What can hang from each mark:
vafu: bege kogan
temev: bege
nakuz: tugo
bege: lumam temev vafu
tenu: kogan
kogan: tenu vafu
tugo: lumam
lumam: bege tugo

Every row comes from one small tree of marks. The marks that hang from a mark follow it in brackets, in alphabetical order. Every link used is in the known rows. Which tree was each row made from?
Known rows:
kogan{tenu vafu{bege{lumam{tugo}}}}: [ 16  18  -3 -24 -52   9 -13   2  15  -5  -4   4   7  -3  -3 -22 -23 -14
  16]
tenu{kogan{vafu{bege{lumam temev}}}}: [ -4 -52  14  14 -21  -7 -24  -4  19 -26 -13 -11   4  -4  -3   2  -4  -5
  -2]
tugo{lumam}: [-10  81 -27 -12   8  12   9   4 -47  15  37   1  -8  48  -5  10   7  15
  -6]
tugo{lumam{bege}}: [ -1  73 -27 -11   5  16  14  -4 -48   7  29   8 -10  32  -3  12  32   1
   2]
temev{bege{lumam{tugo}}}: [ -2  53 -20 -14 -15   7  -5  -3  -5  16 -18   1 -23  10   6  15 -18 -16
  -8]
lumam{bege{vafu{kogan}} tugo}: [ -1  17  -4  -4  14   4  21   8  -9  -1 -12   8  -1 -18  14   9  24  -5
   6]
bege{lumam{tugo} temev vafu{kogan{tenu}}}: [ -3 -41   7  -7  12 -10  -4  -2  27  -2   6  -9  12 -16  -5 -14 -28   9
  -2]
tenu{kogan}: [ -7  28 -15   4  -6   2   8   4 -11   8 -13  -9   1  31   0  17  17   2
  -4]
vafu{kogan{tenu}}: [11 24 -8  3  4  3 -3  2 13 25 11  0 14 22 -3 -7  9 -7  3]
temev{bege{lumam{tugo} vafu{kogan{tenu}}}}: [  8  11  -3  -7  -6  -5  18  -6  24  12 -27   3 -15 -14   1  -6 -11 -12
   5]
tenu{kogan{vafu}}: [  1  36   0  -3 -21  -6 -13   5  -3  -2  -9  -9  14  20   6   9  15  -3
  10]
nakuz{tugo{lumam{bege{vafu{kogan}}}}}: [-12   1 -11  -2  33  -1  65  -1 -40  -4 -18   4 -10   9   4  10  20  18
  -2]
tugo{lumam{bege{temev vafu{kogan}}}}: [-10   2   1   9  43  -1  11  -6 -29 -10  26   5  -4  -1  -1   8  29  14
  -1]
kogan{tenu vafu{bege{temev}}}: [ 19   4  17   1 -34   1 -46  -1   9   5  25   1  21   1  -5 -17 -10  -7
   8]
lumam{bege{temev vafu{kogan{tenu}}} tugo}: [ 10 -16   8  -6  11   0   0  -3  12  -2  -2   3  19 -28   5  -8  12  -3
  11]
tenu{kogan{vafu{bege}}}: [  5   8   2   3 -31   4  -4   7  -2 -11 -24   0   1   8   5   4  16  -8
   8]
kogan{tenu vafu{bege{lumam}}}: [ 17   6  10  -5 -47   4 -23  -1  14   3  14   4   4  10  -8 -23 -15 -10
  10]
tenu{kogan{vafu{bege{lumam{tugo} temev}}}}: [ -6 -38   1  -5 -24  -1 -18  -1  22 -30 -31 -12   7 -19   3   0 -13  -8
   5]

Which tree is each row?
[-18  -8   6  -8   5  -6 -15   5  -9  -3  17  -9  -3  -3  -1   6 -38  15
 -14]
bege{lumam{tugo} temev vafu}
[-11 -18  12  20  34 -12 -14   6  -3   4  21  -4   7   0   2  10  -5  16
 -14]
bege{temev vafu{kogan}}
[ 13 -27  20   1 -36  -2 -47  -6  22  -3  22  -2  12   0 -10 -21 -20  -5
   2]
kogan{tenu vafu{bege{lumam temev}}}
[ -6 -12   5   3  28   1   0   3  -1 -10  -2   2   6 -29  12  11  10  -1
  -1]
lumam{bege{temev vafu{kogan}} tugo}
[  0  -6  -7 -13 -37   5   4   5  15 -22 -39  -5  -3 -10   5   0  -4 -12
  10]
tenu{kogan{vafu{bege{lumam{tugo}}}}}
[ -5  60  -8  -7   7   7  29   0 -54   6  34  10 -16  19  -3   7  29  14
   3]
tugo{lumam{bege{vafu}}}
[ -6 -17 -21   1   5  13  14   9  17  -4 -22   2 -12  -5   3   3 -14 -13
 -10]
vafu{bege{lumam{tugo}} kogan}
[ 13  29   7   8   2  -6   7  -3   8  30  -8   8 -10   1   2  -2   8  -7
   6]
temev{bege{vafu{kogan{tenu}}}}
[ -9 -48 -14   7  17   7  -9   3  22 -14 -13  -3  -3 -16   2   4 -20  -9
 -16]
vafu{bege{lumam{tugo} temev} kogan}
[ 11 -30  23  12  14  -7  -7  -7  10   6  17   4  18 -17  -1  -7  23   1
   5]
lumam{bege{temev vafu{kogan{tenu}}}}
[  0  34   2  18  16  -9  10   3  -6  22 -13   8 -19  -1   9  16   7  -4
  -6]
temev{bege{vafu{kogan}}}
[ -4 -29  18  21  30  -7  -7   0  -4  -5  15   3   3 -13   7  12  22   3
  -5]
lumam{bege{temev vafu{kogan}}}
[  5  -1   6   0  29   0  12 -11 -12  -1  29   5   9  -1  -9 -10  29  14
   9]
tugo{lumam{bege{temev vafu{kogan{tenu}}}}}
[  1 -22   9  13 -20  -3 -26   1   4 -18 -13  -8  12  -2   3   4   7  -3
   3]
tenu{kogan{vafu{bege{temev}}}}
[ 12 -10   9 -18 -38   3 -42  -3  24 -13   4  -2  15 -13  -5 -22 -33 -10
   9]
kogan{tenu vafu{bege{lumam{tugo} temev}}}
[ -9 -63   0  27  22   1 -19   0  21  -9   6  -3 -10  -5  -4   6 -14  -6
 -20]
vafu{bege{lumam temev} kogan}
[ -5  27   7   9 -10  -8   1  -3 -16  19   1   4 -33  10   0  13 -13  -1
 -12]
temev{bege{lumam vafu}}
[ -2 -34   2  -3  29  -4  44 -13 -20  -2  -4  -2  12   1  -6  -7  12  19
   3]
nakuz{tugo{lumam{bege{temev vafu{kogan{tenu}}}}}}
[  0  -8  -2 -13   2  -3  19   5  21   5  -2  -3   4  -7  -4 -14 -19   6
   4]
bege{lumam{tugo} vafu{kogan{tenu}}}
[ -7  14  -5   0  11  -6  15   1   9   5 -29   3 -27 -15   8  13 -13  -9
  -5]
temev{bege{lumam{tugo} vafu{kogan}}}
[  0 -18  11   5   3  -9  11   1  21   9  13  -1  -1   8  -9 -14  -9   8
  -1]
bege{lumam vafu{kogan{tenu}}}
[-15  -3  -1  -6  23  -2  32  -6 -55  -7   7  -2  -5  14  -1  11  -1  29
 -10]
nakuz{tugo{lumam{bege{temev vafu}}}}
[  9 -18 -17  -8 -11  13  15   3  31   2 -20   1   0  -6  -5 -16 -14 -15
   1]
vafu{bege{lumam{tugo}} kogan{tenu}}
